What can hang from each mark:
tepil: bipof
fusad: lubaf
vikenu: bipof kazi lubaf
bapum: lubaf
rokek: tuvagu
zesa: lubaf rokek
popo: kazi vesanu
lubaf: fusad
kazi: bapum tepil
vesanu: vikenu
gudig: kazi

Every row comes from one small tree of marks. Brackets hold a mark, then the marks that hang from it, in alphabetical order. Every link used is in the known rows. Which tree was each row made from?
Known rows:
[kazi bapum]: [ 0.67  1.12  1.26 -2.08  1.67 -0.52 -0.35  4.32 -0.07  0.97 -1.50  1.13
 -2.17  0.43 -1.60 -1.23  1.97  2.25 -0.53  0.43 -0.22 -1.79]
[popo [vesanu vikenu]]: [ 0.31  0.86  1.00 -3.89  2.63 -1.25 -1.16  3.42 -0.15  1.47  0.11  0.27
 -0.07  0.85 -0.82  0.12  3.46  3.12 -1.41  1.51  0.98 -2.13]
[popo [kazi [bapum lubaf]]]: [ 0.49  1.06  1.98 -2.57  1.89 -1.24 -0.94  2.75  0.56  1.89 -1.47  0.23
 -3.20  1.62  1.25 -0.47  2.92  1.52 -1.67  1.72  0.87 -1.31]
[bapum lubaf]: [ 0.51  1.06  0.57 -0.81  2.65 -1.47  0.03  2.75  0.49  1.84  0.71  0.77
 -0.74  1.61  0.99 -0.09  2.14  1.73 -1.02  1.60  1.30 -0.87]
[vikenu kazi [lubaf fusad]]: [ 1.47  3.32 -0.80  0.11  2.72 -1.42  1.92  3.55  0.67  2.10  0.74  0.35
 -0.80  3.99 -3.90 -0.82  3.18  3.85 -1.13  1.38  2.95 -0.44]
[popo [kazi tepil] [vesanu [vikenu bipof lubaf]]]: [ 1.62  0.72  1.17 -4.90  2.24 -1.88 -1.22  3.73 -0.32  2.02 -0.82 -0.19
  0.14  2.08 -2.18  0.56  5.98  2.66 -2.14  1.18  0.89 -2.29]
[vesanu [vikenu bipof [kazi bapum tepil] [lubaf fusad]]]: [ 1.60  1.57 -1.62 -0.84  2.36 -0.30  0.95  5.53 -0.36  1.38 -0.03  0.72
 -2.75  1.53 -6.02 -0.90  4.67  4.24 -2.05 -0.27  0.36 -1.91]
[kazi [bapum lubaf] tepil]: [ 0.71 -0.13  0.29 -1.80  1.61 -0.27 -1.01  4.89 -0.33  1.15 -1.24  1.28
 -2.22 -1.27 -0.87 -0.60  2.75  1.23 -2.03 -0.19 -1.22 -1.70]
[popo kazi vesanu]: [ 1.07  1.83  2.71 -4.32  1.99 -1.89 -1.43  2.29  0.57  2.15 -1.16 -0.27
  0.49  2.60  0.91 -0.31  3.29  1.74 -1.53  2.17  2.01 -1.52]
[fusad lubaf]: [ 0.41  1.67  1.46  0.60  2.05 -0.91  0.12  2.35 -0.31  1.63 -1.30  0.66
  0.39  1.75 -0.26  0.17  2.18  2.49 -0.28  2.24  0.53 -1.18]
[zesa lubaf rokek]: [ 0.17  2.72  0.22  1.58  2.81  0.62  0.19  1.63  0.36  1.38 -0.05  0.07
  0.82  1.44  1.38 -1.50  2.83  0.85 -0.82  3.23 -0.90 -0.98]
[vikenu lubaf]: [ 1.02  1.70  0.42 -1.70  2.41 -1.97  0.84  3.30  0.13  1.60  0.01  0.83
  0.24  2.65 -2.44 -0.07  3.38  2.74 -0.19  1.41  1.41 -0.95]
[lubaf fusad]: [ 1.39  3.05  0.47  0.23  2.02 -1.27  1.07  3.10 -0.19  1.46  1.13  0.95
 -0.55  1.52 -0.21 -0.63  2.02  2.76 -0.69  2.11  1.71 -0.98]
[popo [kazi [bapum [lubaf fusad]] [tepil bipof]] [vesanu vikenu]]: [ 0.78  0.49  0.57 -4.92  1.43 -0.45 -1.88  4.63 -0.49  2.08 -0.55 -0.30
 -1.99  0.46 -0.17 -0.07  4.31  3.10 -2.97  1.84  0.17 -2.60]
[vesanu [vikenu [kazi tepil]]]: [ 0.54  1.38 -0.19 -2.12  2.59 -0.83 -0.56  4.49  0.48  0.41 -0.87  0.74
 -1.60  0.25 -2.34 -1.05  3.79  3.85 -1.47  0.29 -0.12 -1.84]
[zesa [lubaf fusad]]: [ 0.81  3.05  0.24  1.56  2.31 -0.54  1.36  2.39  0.05  2.06  0.46  0.52
 -0.01  1.88  0.51 -0.55  2.65  1.62 -0.44  3.24  0.73 -0.98]
[gudig [kazi [bapum [lubaf fusad]] tepil]]: [ 0.10  1.84 -0.35 -0.20  1.80 -0.78 -0.50  4.20 -1.17  0.91  0.01  0.95
 -2.62  0.87 -0.69 -0.75  1.99  1.69 -3.31  0.18 -0.92 -1.50]
[gudig kazi]: [-0.01  2.84  0.89 -1.02  2.37 -2.00 -0.28  2.75 -0.28  0.54 -0.27  0.74
 -0.63  3.54 -0.43 -0.93  1.74  2.20 -1.20  0.97  0.35 -1.52]
[rokek tuvagu]: [ 0.95  2.28  1.28 -3.16  2.47 -0.64  0.83  3.38  0.49  0.31 -0.73  0.56
  1.08  1.22  0.22 -1.16  2.84  1.51  0.28  1.37  1.14 -2.01]
[popo [vesanu [vikenu bipof lubaf]]]: [ 1.04  0.76  0.06 -3.62  2.92 -1.46 -0.19  3.79 -0.34  2.16  0.72  0.19
  0.44  2.82 -3.27  0.57  4.45  3.19 -1.15  1.24  1.48 -2.13]
[gudig [kazi bapum]]: [-0.34  2.18  0.95 -1.62  1.92 -1.26 -0.63  3.51 -0.56  0.52 -1.25  0.85
 -2.31  2.53 -1.44 -1.44  1.56  2.09 -1.56  0.27 -0.65 -1.85]

Write each row's tree:
[ 0.55  1.19 -1.60 -1.53  2.14  0.21 -0.32  5.70  0.24  1.11 -0.01  0.56
 -2.84  0.72 -2.69 -1.21  3.22  4.30 -1.85  0.57 -0.36 -2.04]	[vesanu [vikenu [kazi [bapum [lubaf fusad]] [tepil bipof]]]]
[ 1.19  1.58 -1.12 -0.86  1.60  0.24 -0.14  5.76  0.68  1.51 -0.66  0.72
 -1.90  1.74 -3.07 -1.69  2.07  2.97 -1.69  0.18  0.28 -1.67]	[vikenu [kazi [bapum [lubaf fusad]] [tepil bipof]]]
[ 0.06 -0.26 -0.20 -3.71  2.59 -0.06 -1.80  5.00  0.22  1.60 -0.61  0.12
 -2.06 -0.30 -2.32 -0.39  3.78  2.82 -3.17 -0.20  0.12 -2.09]	[popo [vesanu [vikenu [kazi [bapum lubaf] tepil]]]]
[ 0.83  0.11 -0.86 -1.40  2.59  0.02 -0.66  5.17  0.41  1.18 -0.68  0.77
 -3.42  0.72 -3.17 -1.04  3.77  2.88 -2.34 -0.72 -0.60 -2.13]	[vesanu [vikenu bipof [kazi [bapum lubaf] tepil]]]
[ 1.53  0.51 -0.40 -0.48  2.13  0.07 -0.55  5.32  0.87  1.46 -1.05  0.98
 -2.35  1.73 -3.47 -1.61  2.67  1.44 -2.14 -1.36 -0.10 -1.69]	[vikenu bipof [kazi [bapum lubaf] tepil]]
[ 0.70  0.28 -0.77 -5.20  2.12 -0.23 -1.10  6.07  0.15  1.47 -1.32  0.03
 -0.22  1.85 -5.77 -0.82  4.49  4.34 -1.69 -0.05  0.23 -2.67]	[popo [vesanu [vikenu [kazi bapum [tepil bipof]] lubaf]]]
[ 0.00  1.10 -0.36 -1.99  1.51 -0.79 -1.24  5.07 -0.49  0.61 -1.16  0.90
 -1.41  2.48 -1.52 -1.31  1.79  1.92 -1.86 -0.02 -1.60 -2.28]	[gudig [kazi [bapum lubaf] [tepil bipof]]]
[ 1.16  2.69 -0.62 -0.39  2.33 -0.64  1.59  4.48  0.22  1.99 -0.25  0.50
 -2.24  2.92 -5.17 -1.37  3.02  3.72 -1.46  0.56  1.93 -0.81]	[vikenu [kazi bapum] [lubaf fusad]]
[ 0.93  0.55  1.50 -5.12  2.24 -1.34 -1.08  3.58 -0.21  2.35 -1.26 -0.40
 -1.96  2.75 -2.92  0.11  5.22  2.88 -1.92  1.21  1.19 -2.42]	[popo [kazi bapum] [vesanu [vikenu bipof lubaf]]]
[ 1.19  1.07 -0.05 -0.07  2.62 -0.20  0.03  4.31  1.16  2.02 -0.66  0.61
 -2.70  3.36 -3.04 -1.57  1.96  1.76 -1.32 -0.48  1.13 -1.47]	[vikenu bipof [kazi [bapum lubaf]]]
[ 1.29  2.26 -1.93 -1.76  2.41 -0.88  0.99  5.21  0.03  1.23  0.50  0.47
 -0.69  2.52 -4.75 -0.76  4.43  5.41 -0.88  1.16  0.90 -1.65]	[vesanu [vikenu [kazi [tepil bipof]] [lubaf fusad]]]
[ 2.39  2.07 -1.22  0.03  1.91 -0.20  1.32  5.63 -0.13  1.80 -0.36  0.93
 -1.66  2.65 -6.47 -1.30  3.82  2.90 -1.84 -0.70  0.75 -1.46]	[vikenu bipof [kazi bapum tepil] [lubaf fusad]]
[ 1.43  1.06 -1.02 -2.78  2.40 -0.20 -0.12  5.44 -0.51  1.95  0.16  0.10
 -1.40  1.62 -5.73 -0.47  4.76  3.68 -2.74 -0.26  1.00 -2.19]	[popo [vesanu [vikenu bipof [kazi bapum tepil] [lubaf fusad]]]]
[ 0.49  0.73 -0.60 -1.04  3.03 -0.27 -0.07  4.23  0.83  1.61 -0.25  0.46
 -3.73  2.20 -2.91 -1.07  3.15  3.22 -1.67  0.07  0.52 -1.92]	[vesanu [vikenu bipof [kazi [bapum lubaf]]]]
[ 1.62  1.31  1.88 -5.40  1.20 -1.36 -2.02  4.01  0.36  1.60 -1.74  0.00
  1.56  2.41 -0.24 -0.75  3.52  2.06 -1.10  1.63  0.69 -2.39]	[popo [kazi [tepil bipof]] vesanu]
[ 0.59  0.73 -1.10 -3.38  2.17  0.16 -1.15  5.53  0.10  1.82  0.24 -0.04
 -1.33  1.04 -2.79 -0.70  3.38  3.89 -2.64  0.74  0.59 -2.32]	[popo [vesanu [vikenu [kazi [bapum [lubaf fusad]] [tepil bipof]]]]]
[ 1.14  1.59 -0.75 -2.42  2.82 -0.49  0.32  4.62 -0.12  2.38  0.63 -0.11
 -1.54  3.00 -5.36 -0.50  4.34  3.97 -2.26  0.48  2.05 -2.02]	[popo [vesanu [vikenu bipof [kazi bapum] [lubaf fusad]]]]
[ 0.22 -0.21 -0.63 -4.31  2.27  0.07 -1.96  5.72  0.49  1.47 -0.74  0.05
 -1.08  1.09 -3.03 -0.86  3.40  3.43 -2.29  0.31  0.00 -2.62]	[popo [vesanu [vikenu [kazi [bapum lubaf] [tepil bipof]]]]]
[ 1.37  0.01  1.01 -5.48  1.77 -1.06 -1.55  4.59 -0.58  1.85 -1.80 -0.08
 -1.71  1.08 -3.19  0.20  6.00  2.60 -2.65  0.33  0.01 -2.49]	[popo [kazi bapum tepil] [vesanu [vikenu bipof lubaf]]]
[ 1.91  1.61  0.53 -4.00  2.09 -1.65 -0.58  3.67 -0.70  2.25  0.27 -0.27
 -0.21  2.02 -1.95  0.64  5.90  3.10 -2.70  1.68  1.43 -2.03]	[popo [kazi tepil] [vesanu [vikenu bipof [lubaf fusad]]]]
[ 0.84  1.67 -1.40 -1.61  2.31 -0.37  0.68  5.35 -0.42  1.16 -0.29  0.66
 -3.00  0.40 -5.10 -0.74  4.61  4.73 -2.22  0.24  0.20 -1.61]	[vesanu [vikenu [kazi bapum tepil] [lubaf fusad]]]
[ 0.81 -0.24 -0.42 -3.32  2.68  0.07 -1.56  5.08  0.32  1.88 -0.43  0.15
 -1.78  0.90 -3.17 -0.57  3.87  2.36 -2.99 -0.62  0.24 -2.37]	[popo [vesanu [vikenu bipof [kazi [bapum lubaf] tepil]]]]
[ 0.92 -0.09 -0.29 -2.49  1.19 -0.05 -1.09  5.76  0.08  1.03 -1.23  1.16
 -1.27  0.20 -1.69 -1.12  2.20  1.99 -0.93  0.05 -1.32 -2.17]	[kazi [bapum lubaf] [tepil bipof]]
[ 1.26  2.10 -1.36 -0.54  2.89 -0.52  1.39  4.69 -0.05  1.85  0.49  0.47
 -3.09  3.09 -5.76 -0.85  4.19  4.55 -1.46  0.56  1.39 -1.67]	[vesanu [vikenu bipof [kazi bapum] [lubaf fusad]]]
